Each row was made from one small tree. Brackets hold a mark, then the marks that hang from it, in alphabetical order. Every link used is in the known rows. Write each row's tree.
Known rows
(H L M (Z A C)): [-0.243 -3.050 -2.282 -0.355 -0.326 -1.137 -1.563  1.110  1.000 -3.248
  1.781  0.020  2.199  4.875  1.042  1.683  1.435  0.120  0.851 -0.878
 -1.357]
(A L Z): [-0.748 -2.531 -1.960 -1.378  0.649 -1.787  0.158  1.969  1.702 -2.617
  0.794  2.728  1.802 -1.869  1.824 -2.100  2.958 -2.539 -1.657 -2.868
 -1.155]
(C (L A) Z): [ 0.455 -1.108 -2.674 -1.293 -0.175 -3.119  0.712  1.622  1.383 -2.723
 -0.141  3.967  2.871 -1.006  2.174  0.133  1.545 -1.431 -0.394 -2.628
 -1.487]
(C L): [-0.010 -0.292 -2.424 -0.083  0.188 -2.402 -0.427  1.527  2.311 -2.371
  0.180  3.522  2.191  0.978  1.830 -1.638  3.087 -0.782  0.467 -2.927
 -0.910]
(A L (Z C H)): [ 0.043 -2.159 -1.589 -1.349  1.245 -1.692 -0.280  2.035  1.625 -2.542
  1.457  2.172  1.833 -1.626  3.817  0.405  1.406 -2.542 -0.491 -1.880
 -1.421]
(L (A (Z C (H M)))): [ 0.790 -2.015 -1.363 -1.978  0.804 -2.392 -0.530  2.360  1.931 -1.770
  0.838  4.578  3.063 -1.431  3.311  0.904 -0.011 -1.249  0.005 -2.078
 -1.988]
(L (A (Z (H M)))): [ 0.201 -1.741 -1.613 -1.950  0.659 -2.437 -0.174  2.271  2.166 -1.574
  0.639  4.852  3.130 -2.298  2.426  0.390  0.337 -1.252 -0.013 -2.274
 -1.716]
(A L (Z C)): [-0.106 -2.874 -1.586 -1.441  0.874 -1.713 -0.296  2.063  1.352 -2.882
  1.096  2.344  1.723 -0.399  3.093 -1.379  2.447 -2.526 -1.644 -2.571
 -1.676]
(A (Z C H)): [ 0.216 -1.284 -1.491 -1.051  0.873 -1.758 -1.133  2.463  2.324 -1.873
  0.982  3.380  1.771 -1.360  3.150  1.421  0.936 -1.595  0.464 -1.064
 -1.359]
(C (L A) (Z (H M))): [ 0.494 -0.625 -2.564 -0.871  0.038 -2.845  1.024  1.607  1.834 -2.479
  0.621  3.419  3.307 -0.384  2.825  1.385  0.606 -1.149  0.297 -2.061
 -1.698]
(A (Z C)): [ 0.027 -1.967 -1.483 -1.170  0.512 -1.811 -1.207  2.517  2.036 -2.204
  0.634  3.455  1.700 -0.181  2.504 -0.440  1.897 -1.629 -0.759 -1.872
 -1.531]
(C Z): [-0.080 -1.807 -2.723 -1.461 -0.363 -2.099  1.317  1.661  1.591 -2.396
 -0.044  4.338  1.404 -1.800  1.622  0.189  1.360 -1.571 -0.469 -0.930
 -0.496]
(H M (Z (A L))): [-0.751 -2.466 -2.559 -0.929 -0.079 -1.203 -0.074  1.000  1.835 -3.286
  1.310  1.735  2.056  4.801  0.362 -1.421  2.252 -0.783 -0.355 -1.725
 -2.077]
(L (A (Z C H))): [ 0.821 -1.812 -1.457 -2.181  0.881 -2.540 -0.697  2.366  1.829 -1.750
  0.520  4.836  2.918 -2.717  3.388  1.312  0.017 -1.412  0.343 -1.957
 -1.727]
(Z (A L) C H): [ 0.343 -1.985 -2.096 -3.429  1.299 -1.771 -0.669  0.998  1.256 -2.248
  1.342  3.252  2.459  0.051  5.088  2.240  0.852 -1.750  1.753 -1.696
 -0.975]
(H M Z): [-0.262 -1.647 -2.351  0.804 -0.262 -1.234  0.139  1.547  2.427 -2.963
  1.151  2.312  1.504  4.636 -0.002 -1.294  1.544 -0.187 -0.106 -0.668
 -1.958]
(A L (Z C (H M))): [-0.105 -2.409 -1.481 -1.074  1.112 -1.450  0.006  2.025  1.791 -2.609
  1.857  1.700  2.135  0.081  3.769 -0.151  1.439 -2.289 -0.990 -2.088
 -1.822]
(L A): [ 0.559 -1.884 -2.002 -2.153  0.421 -2.683  0.243  1.811  1.739 -1.713
 -0.042  5.793  2.717 -2.261  2.326 -0.450  0.716 -0.927  0.345 -2.395
 -1.091]
(H L (Z A C)): [-0.046 -2.499 -2.584 -0.926 -0.047 -1.593 -2.066  1.079  0.707 -3.114
  0.914  0.928  1.571  1.423  1.112  2.941  1.345 -0.399  1.943 -0.344
 -0.530]
(C (L A) (Z H)): [ 0.589 -0.367 -2.687 -1.168  0.193 -3.058  0.798  1.553  1.664 -2.402
  0.167  3.961  2.978 -2.216  2.862  1.926  0.524 -1.418  0.890 -1.859
 -1.271]
(H M): [-0.318 -1.897 -2.020 -0.394 -0.061 -1.474  0.737  1.695  2.497 -2.049
  1.012  3.775  2.170  2.848  1.672 -2.383  2.088 -0.393 -0.679 -2.141
 -1.260]
(Y M): [ 0.230 -1.900 -2.157 -1.328 -0.561 -2.082  0.299  2.210  2.571 -2.256
  1.088  4.894  1.153  2.365  3.836 -2.492  1.964 -0.635 -1.451 -1.556
 -0.482]
(H L M Z): [-0.518 -2.287 -2.507  1.300 -0.596 -1.167 -0.447  1.320  1.610 -3.010
  1.519  0.388  1.630  3.168 -0.172  0.615  1.413  0.250  0.647 -0.429
 -0.849]

Which tree is each row?
[ 0.059 -0.013 -2.869 -0.403  0.006 -2.531  0.769  1.485  2.027 -2.512
  0.313  3.174  2.183 -1.162  2.426  1.550  1.440 -1.419  0.875 -1.401
 -0.836] -> (C L (Z H))
[ 0.110 -2.626 -2.119  1.202 -0.347 -1.155 -0.978  1.409  1.275 -3.251
  1.835  0.040  1.642  4.543  1.130  1.327  0.896  0.236  0.732 -0.171
 -1.292] -> (H L M (Z C))
[ 0.702 -1.644 -1.919  0.760  0.008 -1.694 -0.624  1.589  1.962 -3.392
  1.426  1.752  2.163  6.330  1.551 -0.632  1.119 -0.113 -0.048 -1.255
 -2.872] -> (H M (Z (C (L A))))
[-0.789 -2.122 -2.949 -0.883 -0.301 -1.615 -1.612  1.006  1.068 -2.863
  0.633  1.368  1.611 -0.058 -0.184  2.221  1.874 -0.377  1.859 -0.707
 -0.100] -> (H L (Z A))
[ 0.098 -1.792 -2.204 -0.410 -0.030 -1.450 -1.261  1.271  1.843 -3.433
  1.420  1.355  2.306  7.351  1.274 -0.515  2.037 -0.235  0.179 -1.698
 -2.740] -> (H M (Z A (C L)))
[-0.574 -1.189 -1.957 -0.741  0.484 -1.772 -0.936  2.281  2.324 -1.638
  0.854  2.888  1.919 -3.467  1.817  1.617  1.445 -1.396  0.722 -1.218
 -0.316] -> (A (Z (H L)))
[-0.047 -3.212 -1.575 -0.726 -0.070 -1.860 -0.530  1.997  1.291 -2.086
  1.467  1.992  3.295  0.520  2.258  0.387  0.947 -0.342 -0.515 -2.423
 -1.154] -> (H (L (A (Z C))) M)
[-0.636 -2.609 -2.931 -3.106 -0.136 -2.079  1.164  1.146  0.993 -2.739
  0.159  3.813  1.969 -1.486  1.946  0.036  2.065 -2.135 -0.691 -1.971
 -0.638] -> (C (Z (A L)))
[ 0.903 -1.284 -1.594 -0.528  0.831 -1.473 -0.057  1.743  2.313 -1.914
  1.687  3.407  2.056  2.003  4.625  1.595 -0.135 -0.549  1.369 -0.506
 -1.373] -> (Z C (H M))
[ 0.243 -0.732 -1.550 -0.567  0.883 -1.993 -1.452  2.391  2.389 -2.109
  0.965  2.790  2.102 -0.507  3.259  1.149  1.524 -1.544  0.469 -1.622
 -1.561] -> (A (Z (C L) H))
[-0.134 -1.402 -2.824 -1.101 -0.110 -2.025  1.054  1.514  1.507 -2.067
  0.473  3.367  1.598 -3.727  2.237  2.896  0.295 -1.345  1.121 -0.003
  0.207] -> (C (Z (H L)))
[ 1.004 -1.920 -1.564 -0.737  0.803 -1.788 -0.451  1.676  1.527 -1.832
  1.861  2.633  2.735  0.309  4.757  3.347 -0.849 -0.287  1.815 -0.678
 -0.930] -> (Z C (H (L A) M))
[-0.044 -1.309 -2.630 -1.023 -0.115 -1.846  1.605  1.616  2.058 -2.143
  0.705  3.924  1.772 -1.156  2.290  1.327  0.436 -1.316  0.215 -0.437
 -0.709] -> (C (Z (H M)))
[-0.400 -3.009 -1.761 -0.704 -0.208 -1.886 -0.283  1.974  1.461 -1.953
  1.326  2.156  3.289 -0.035  1.676  0.047  1.281 -0.328 -0.572 -2.519
 -0.888] -> (H (L (A Z)) M)
[ 0.326 -1.669 -2.097 -2.740  0.482 -2.208 -1.776  1.296  1.396 -2.599
  0.564  3.344  2.748  3.106  3.571  0.030  2.680 -0.990  0.756 -3.101
 -1.503] -> (Z A (C L))
[ 0.105 -1.510 -1.370 -0.815  0.728 -1.539 -0.912  2.477  2.493 -1.957
  1.384  2.930  2.087  0.399  3.131  0.792  1.002 -1.343 -0.116 -1.286
 -1.774] -> (A (Z C (H M)))
[-0.739 -1.454 -1.816 -0.424  0.313 -1.544 -0.702  2.296  2.429 -1.702
  1.254  2.352  2.210 -1.667  1.749  1.010  1.490 -1.129  0.215 -1.408
 -0.736] -> (A (Z (H L M)))
[-0.315 -1.185 -2.206 -0.072  0.304 -1.478  0.252  1.479  2.285 -1.513
  1.468  2.615  2.223 -0.981  2.660  1.905  0.526 -0.265  1.857 -0.721
  0.002] -> (Z (H L M))
[-0.075 -2.818 -2.180 -1.011  0.181 -1.168 -0.549  1.098  1.471 -3.553
  1.669  1.302  2.063  6.273  1.567 -0.744  1.710 -0.787 -0.331 -1.414
 -2.539] -> (H M (Z (A L) C))
[-0.540 -2.201 -2.837 -2.750  0.079 -1.823  1.429  1.136  1.437 -2.433
  0.880  3.306  2.479 -0.931  2.606  1.281  1.114 -1.895 -0.075 -1.433
 -0.820] -> (C (Z (A L) (H M)))
[-0.578 -2.031 -2.867 -2.346 -0.252 -1.817  0.724  1.258  1.409 -2.134
  0.841  2.925  2.453 -1.486  2.184  2.650  0.823 -1.226  0.718 -0.948
 -0.212] -> (C (Z A (H L M)))
[ 0.208 -0.639 -1.935 -0.671  0.408 -2.706 -0.677  1.963  2.333 -2.144
  0.571  3.544  3.382  0.256  2.336 -0.709  1.971 -0.972  0.118 -3.364
 -1.898] -> (C (L (A (Z (H M)))))
[-0.448 -0.634 -2.920 -1.665 -0.089 -2.337  0.399  1.205  1.886 -2.567
  0.695  2.696  3.063  1.019  2.363  1.212  1.982 -1.284  0.498 -2.202
 -1.299] -> (C L (Z A (H M)))
[ 0.264 -1.269 -2.470 -0.995  0.222 -1.895 -1.778  1.199  1.558 -3.310
  0.555  2.379  1.704  3.692  1.389  0.758  2.015 -0.761  1.265 -1.257
 -1.866] -> (H (Z A (C L)))
[ 0.334 -0.999 -1.905 -2.128  0.867 -1.831 -1.329  1.245  2.010 -2.206
  1.663  2.597  3.333  3.913  4.608  1.780  1.346 -0.623  1.725 -2.314
 -1.839] -> (Z A (C L) (H M))
[-0.732 -2.038 -1.836 -0.944  0.874 -1.506  0.460  1.961  2.148 -2.330
  1.555  2.165  2.177 -1.281  2.459 -0.851  1.993 -2.292 -0.984 -2.347
 -1.384] -> (A L (Z (H M)))
[ 0.245 -1.867 -2.137 -2.798  0.855 -1.760 -1.677  1.165  1.174 -1.809
  1.277  2.842  2.562 -0.789  4.442  4.270  0.513 -0.792  2.804 -0.989
 -0.069] -> (Z A C (H L))
[ 0.961 -1.163 -2.193  0.190  0.289 -2.109 -1.195  1.537  1.654 -3.262
  0.536  2.697  1.560  2.792  1.632  0.666  1.049 -0.624  0.984 -0.844
 -2.058] -> (H (Z (C (L A))))
[-0.952 -2.644 -2.659 -0.329 -0.561 -1.187 -1.089  1.053  1.358 -2.962
  1.467  0.336  2.246  3.521 -0.184  0.991  1.959  0.129  0.810 -1.058
 -0.861] -> (H L M (Z A))
[-0.165 -2.568 -2.025 -1.331  0.078 -2.333 -0.829  1.923  1.174 -1.863
  0.476  3.126  2.639 -3.616  1.722  1.279  1.198 -0.820  0.527 -2.084
 -0.115] -> (H (L (A Z)))
